What can hang from each mark:
Z719: Z38 Z794 Z813
Z555: Z37 Z813
Z38: Z37 Z719
Z794: Z719
Z813: Z719 Z916
Z37: Z38 Z555

Each row was made from one small tree. Brackets hold a mark, then the marks that hang from it, in the order of their numbers. Every link used is in the known rows. Write each row's tree.
Known rows:
(Z38 (Z37 (Z555 Z813)) Z719): [ 17.8 -31.4   9.3  14.3  -0.9 -12.7 -34.9 -14.9  16.8  -7.6 -66.3   8.1
 -10.1 -24.5  -1.3   4.1  -4.5  34.9  22.1 -14.7   0.3  10.5  21.7]
(Z555 Z37 (Z813 (Z719 Z38) Z916)): [-24.0 -12.5 -44.3  28.9 -21.0  -7.0 -37.4  -4.0   7.6  29.7 -75.8   1.7
  34.3   8.4   9.7 -25.6   6.7  31.8 -19.2 -21.4  14.1 -34.5   3.6]
(Z38 (Z719 Z794 Z813)): [  5.3  -9.0  51.4   8.4  -7.2 -18.5 -31.4 -11.8  15.0  27.2 -30.1  -4.3
   1.3  -2.9 -18.3  13.6   9.1  56.1  43.7 -58.4   1.2 -15.5 -22.9]
(Z37 Z38 (Z555 (Z813 Z719 Z916))): [-14.3   9.0 -37.7  33.5   1.3  -8.9 -33.0 -12.5 -19.1  16.7 -83.6   5.3
  -3.5  -6.4   5.8 -17.6   0.2   6.6   3.3 -23.7   4.8   6.2  15.6]
(Z37 (Z38 (Z719 Z794 Z813)) Z555): [  9.4   2.4  48.3  15.2   1.7 -21.1 -32.1  -9.1 -16.2  26.3 -41.5  -4.0
 -10.5 -31.8 -20.4   5.4  -6.9  48.0  53.0 -35.2  15.8 -12.8  14.1]
(Z555 Z37 (Z813 Z916)): [ -4.2  -3.9 -13.5  29.4 -22.6  -5.2 -34.5  -3.5   9.0  22.9 -81.6 -13.8
  31.9   8.6   9.9  -4.9   4.3  44.7  -4.1 -24.8  -2.3 -38.6 -10.4]
(Z813 (Z719 (Z38 Z37) Z794) Z916): [-32.4  -3.9 -46.6  19.5 -14.9 -12.5 -28.8 -23.7  20.0  21.0 -41.4   1.6
   8.6 -10.8  -3.9  -6.7  11.5  51.5 -20.8 -29.1  14.8  10.4   2.6]
(Z37 Z38 (Z555 (Z813 Z916))): [-10.6   2.6 -28.3  27.4   3.1  -5.6 -32.3  -0.5 -26.0  10.5 -87.6  -7.2
  10.0 -16.8   7.4  -3.6 -11.7  24.5  17.8  -6.6   8.2  -3.7  19.1]
(Z794 Z719): [  4.9 -15.1  -0.4  14.3  -3.9 -14.0  -9.8  -3.7  -0.2  -3.1 -37.2   1.3
   9.4  20.0  -6.7   9.4   8.2  46.9  24.2 -53.8   1.0  19.3  -5.3]
(Z38 (Z37 Z555)): [  8.8 -13.3  -1.9  17.7  -6.7 -10.8 -21.3 -15.5  -4.2  -2.4 -56.0   8.6
 -16.3 -19.0  -7.8  24.9  -7.1  42.8  14.9  -3.8  -0.9  19.6  25.0]
(Z794 (Z719 (Z38 Z37) (Z813 Z916))): [ -8.4 -28.2 -18.3   5.1  -8.2 -16.4 -30.6  -7.9  10.2  14.3 -42.0  -1.7
  14.9 -23.9  -2.4  11.8  20.1  59.4  17.4 -46.1  12.1 -13.6  12.1]
(Z719 Z38): [-11.9 -25.0 -24.1  12.4  -2.0 -11.2 -17.5   8.6 -13.1   8.3 -44.1   6.2
  23.1  -0.3  -4.9   7.3 -13.4  48.6  15.9  -6.2  12.8  -0.5  12.8]
(Z813 Z719 Z916): [-10.3  10.4 -26.3  25.3  -5.6 -12.6 -23.2 -19.2   8.5  17.4 -55.6   4.3
  -4.4  16.3   1.2  -3.6  22.2  11.2 -12.2 -42.5  -3.4  10.1 -28.5]
(Z813 (Z719 Z38)): [-13.8 -19.0 -35.4  19.8  -3.9 -14.3 -18.1  -3.6  -4.5  14.3 -39.3  17.0
   7.5  10.3  -5.3  -4.4  -0.2  30.6   6.7 -22.8  11.5   7.2   7.5]
(Z38 Z37 Z719): [ 22.9 -19.8   4.7   8.0  -3.6 -22.0 -21.7 -16.3  25.5  -3.5 -40.8   2.0
  -8.9 -26.7  -2.8   3.9   6.4  45.6   9.9 -30.8   1.5   6.5   0.1]
(Z38 (Z719 Z813)): [ 18.7 -17.8  39.3   6.7  -0.2 -20.6 -29.2  -5.4   9.4  19.3 -40.3   1.0
  -2.0  -8.8 -10.7  13.8  11.5  41.6  42.4 -50.2   1.6 -18.1 -16.5]
(Z555 Z37 Z813): [  0.0 -17.4  -1.9  26.1 -24.0  -6.8 -26.9   0.1   4.1  17.7 -68.9  -7.0
  28.3  17.0   2.8  -1.8  -8.4  60.4  13.2 -21.0  -0.7 -32.8   4.5]
(Z719 (Z38 Z37) (Z813 Z916)): [-12.6 -25.3 -21.4   7.1  -9.0 -13.6 -37.0  -7.4   4.7  24.7 -53.0  -0.1
  14.9 -32.3   0.5  18.3   8.9  57.4  14.4 -16.6  10.0 -26.8  14.8]
(Z813 (Z719 Z38 Z794) Z916): [-36.5   4.2 -37.4  23.4  -8.7 -10.4 -27.7 -13.3   4.3  28.9 -44.1   1.5
  17.8   9.1  -6.3  -8.5   9.2  33.1 -11.5 -32.0  13.0   7.0 -14.4]
(Z719 (Z38 Z37) Z794 (Z813 Z916)): [-26.1 -13.9 -14.7   8.5 -16.2 -10.6 -39.3 -12.2   8.8  33.8 -43.5  -8.6
  19.9 -26.0  -8.7  19.2   5.3  76.3  15.9 -28.6  11.3 -22.5   7.5]
(Z813 (Z719 Z794) Z916): [-26.0  20.0 -19.7  29.9 -11.1 -10.9 -25.5 -24.1  13.9  26.7 -46.6  -2.7
   1.2  21.6  -7.9  -4.2  19.4  29.7  -9.9 -52.4  -1.1  16.2 -35.8]

Which tree is each row?
[-33.0 -18.0 -25.8  25.3  -7.3  -2.1 -33.1  -8.4  -9.2  19.0 -55.8  15.4
  13.5  17.0 -13.4  -2.8 -15.2  38.6  16.6 -17.2  15.0  16.8  22.7] -> (Z37 (Z555 (Z813 (Z719 Z38 Z794))))
[  8.9 -16.4  38.5   3.5 -12.8 -21.1 -33.5 -21.7  29.4  21.0 -28.1  -3.9
  -8.1 -20.3 -15.8  14.9  11.5  74.2  35.2 -53.0   1.1 -14.9  -4.8] -> (Z38 Z37 (Z719 Z794 Z813))
[ 13.2 -12.4  49.5   8.0  -8.3 -18.7 -37.6 -26.2  15.8  17.3 -39.4   2.3
 -20.8 -33.0 -21.9  25.4   4.9  56.5  41.7 -38.8   2.2  -2.3   8.1] -> (Z38 (Z37 Z555) (Z719 Z794 Z813))
[ -2.2  12.6  26.9  12.5  -0.7 -21.7 -34.9 -10.4   0.4  36.3 -45.3 -19.1
   6.8 -28.4  -8.6  -6.9  11.7  51.1  31.1 -55.3  12.8 -31.4 -19.1] -> (Z37 (Z38 (Z719 Z794 (Z813 Z916))))
[-11.9  -4.0 -10.8  24.9  -0.4  -0.3 -35.3  -6.0  -9.3   7.4 -86.0  -2.0
  11.4   0.1   4.1  11.3  -1.6  14.4   9.6 -12.4  -6.4   4.5  -4.3] -> (Z37 (Z555 (Z813 Z916)))
[ -5.3  -5.8 -25.7  34.1 -21.0 -14.3 -23.2  -5.9  -2.7  26.3 -64.4  -0.1
  14.2  11.2   5.2 -30.7  -6.4  53.1   3.6 -32.6  14.1 -35.4  26.0] -> (Z555 (Z37 Z38) (Z813 Z719))
[ 11.7   2.8  46.4  17.2 -20.6 -25.0 -31.2  -6.6   0.6  43.6 -38.8 -18.7
  13.0 -23.2 -14.0 -11.1  -0.8  76.2  35.4 -48.7  17.3 -53.2   6.2] -> (Z555 (Z37 (Z38 (Z719 Z794 Z813))))
[  2.1  -2.5  29.9   7.7 -10.0 -20.1 -39.9 -26.8  32.9  26.7 -39.8 -13.2
  -3.7 -31.5  -8.7  10.0  24.0  56.6  16.0 -56.0   1.0 -16.5 -24.6] -> (Z38 Z37 (Z719 Z794 (Z813 Z916)))
[ 22.1  -1.8  17.0  20.0 -10.9 -25.8 -19.2   0.8  -1.6  17.1 -50.4 -10.8
  13.4 -26.8  -0.6 -22.9  -5.5  49.7  14.0 -25.0  14.9 -35.8  11.6] -> (Z555 (Z37 (Z38 Z719)))
[-14.9 -20.5 -11.6   8.7  -1.8 -13.6 -28.6   1.7  -5.6  19.2 -44.6   0.4
  25.2  -7.8  -4.2  10.9  18.5  42.3  25.9 -51.8  12.5 -15.3  -5.4] -> (Z794 (Z719 Z38 (Z813 Z916)))
[ -1.2   7.9  37.9  11.8  -4.5 -16.9 -37.4 -16.9  19.1  33.8 -43.7 -13.0
   6.5  -9.3 -11.6   9.4  21.3  42.4  26.4 -62.7  -0.3 -19.0 -41.9] -> (Z38 (Z719 Z794 (Z813 Z916)))
[-22.1 -17.3 -37.9  16.9 -17.2 -15.2 -23.4 -19.4  16.6  18.0 -26.8  11.4
   2.0  -1.7 -11.3   0.0  -2.0  66.6  -1.6 -28.5  16.2  13.1  20.6] -> (Z813 (Z719 (Z38 Z37) Z794))
[ -0.1  -7.2  13.6  19.9   3.7 -12.7 -32.2  -5.4 -10.1   9.6 -61.3  -7.2
   6.7 -17.3  -9.6 -12.3 -20.5  46.9  36.5 -21.3  13.0   6.2  18.7] -> (Z37 (Z38 (Z719 Z794)) (Z555 Z813))
[-30.1  -6.1  -4.9  13.3  -9.6  -8.0 -36.9  -3.1  -5.3  39.6 -45.3  -9.3
  28.7  -6.6 -11.8  14.8   3.5  60.5  24.6 -32.0  10.8 -26.2 -12.6] -> (Z719 Z38 Z794 (Z813 Z916))
[-17.6 -14.1 -55.8  17.3  -7.7 -15.4 -26.6 -18.9  14.7  13.3 -50.1  10.8
   2.3 -18.8   4.7  -6.2  12.7  32.0 -24.5 -19.6  11.9   4.2   7.6] -> (Z813 (Z719 (Z38 Z37)) Z916)
[ 12.1  -5.1  28.6  13.1  -5.8 -17.3 -26.8 -24.3  17.7   0.6 -43.4   2.2
 -16.4 -25.7 -16.0  13.1  -2.3  45.3  18.2 -21.2   4.8  23.0   7.4] -> (Z38 (Z37 Z555) (Z719 Z794))
[ -2.9  -3.5  11.1  12.3  -4.6 -14.4 -26.3  -8.5   3.1  18.7 -48.5  -4.0
   9.6   6.4  -5.3  15.4  28.4  38.5  28.5 -71.3  -2.1  -8.5 -23.5] -> (Z794 (Z719 (Z813 Z916)))
[ 12.8 -16.0   6.6  20.5   8.9 -14.9 -29.7   0.4 -14.4   0.6 -69.2  -0.3
   1.8 -24.1   0.0 -13.0 -17.9  28.7  37.1 -13.0  13.0  -0.9  27.1] -> (Z37 (Z38 Z719) (Z555 Z813))
[ 22.3 -25.7  31.4   2.4  -6.8 -23.9 -30.6 -16.9  22.9  12.8 -36.9   3.4
 -12.6 -26.6  -6.3  15.6  13.5  55.9  32.3 -45.1   0.1 -17.8   1.7] -> (Z38 Z37 (Z719 Z813))
[-18.5 -27.3 -35.5  24.5  -0.7  -4.4 -31.2  -2.1 -14.0   9.4 -65.8  22.5
   7.0   8.7  -3.7  -4.3 -12.1  21.0  16.0  -9.0  13.0  10.3  30.6] -> (Z37 (Z555 (Z813 (Z719 Z38))))
[ -4.7 -37.6 -10.9   4.9 -11.7 -15.9 -30.4  -3.1   1.0  19.5 -39.8   8.4
   8.7 -24.5  -6.8  22.1  -4.8  74.7  29.7 -15.1  11.2 -27.3  29.4] -> (Z719 (Z38 Z37) Z813)
[-21.4 -19.7   5.0   9.1 -12.4 -10.1 -29.7   2.6 -10.9  34.2 -31.9  -0.7
  24.7   2.2 -18.7  21.2  -8.8  76.4  41.5 -30.3  13.8 -21.9   8.6] -> (Z719 Z38 Z794 Z813)
[ -5.5 -13.0 -25.8  21.9  -5.9  -3.2 -38.0 -16.7   7.9   1.5 -84.5  -2.0
   0.0 -19.0   6.4  13.3  -1.0  32.6   2.0  -8.1  -3.9   6.1  14.6] -> (Z38 (Z37 (Z555 (Z813 Z916))))
[ 21.5  -2.7  17.6  19.3  10.1 -20.9 -19.9  -3.0 -20.1   1.9 -54.8   2.9
 -11.5 -33.3  -6.7  -6.2 -10.8  22.8  30.1 -11.7  13.7   8.4  21.1] -> (Z37 (Z38 Z719) Z555)
[ -5.3 -23.9 -33.2  19.5  -6.2 -14.1 -23.7 -15.6  -2.8   4.8 -48.4  26.0
 -16.2 -19.5  -7.3   6.5  -5.4  30.9   1.2  -1.9  13.0  22.1  40.3] -> (Z813 (Z719 (Z38 (Z37 Z555))))
[ -0.9 -42.3 -12.5   1.8 -10.7 -17.9 -23.9  -4.3   6.7   8.3 -30.0   7.8
   9.6 -16.5 -10.0  15.6   7.3  75.1  35.1 -46.2  13.4 -11.6  32.7] -> (Z794 (Z719 (Z38 Z37) Z813))
[ -8.1 -33.8  -2.4   5.0  -4.3 -15.6 -21.9   7.4 -10.1  14.5 -32.0   6.6
  20.4   2.0 -12.0  14.4   5.1  58.5  46.4 -47.0  13.8 -10.3  13.4] -> (Z794 (Z719 Z38 Z813))
[ -0.4 -11.5 -14.3  27.9 -19.8 -12.5 -24.4   5.8 -12.9  19.3 -70.7 -14.6
  27.3  -1.7   4.5 -16.4 -18.2  69.7  19.1 -14.8  12.6 -39.7  29.9] -> (Z555 (Z37 Z38) Z813)
[ -0.9 -32.8   0.5   7.7  -7.1 -11.9 -35.0  -5.5 -14.3  15.6 -50.0  14.7
  -2.5 -35.0 -12.4  31.9  -9.4  56.4  35.6   0.1   9.2 -13.6  42.3] -> (Z719 (Z38 (Z37 Z555)) Z813)
[ 15.7 -12.1  20.2   4.7  -4.4 -22.1 -37.5 -20.4  28.9  17.7 -50.6  -3.7
  -8.0 -36.0   0.4  10.6  26.2  39.5  13.7 -47.2  -1.8 -24.4 -16.4] -> (Z38 Z37 (Z719 (Z813 Z916)))
[-25.6  12.4 -16.1  35.3 -29.9  -6.0 -36.7 -21.3  23.7  36.2 -67.2  -9.5
  24.0  27.5   1.2 -17.6  12.6  45.6 -14.4 -50.4   2.0 -23.7 -22.3] -> (Z555 Z37 (Z813 (Z719 Z794) Z916))
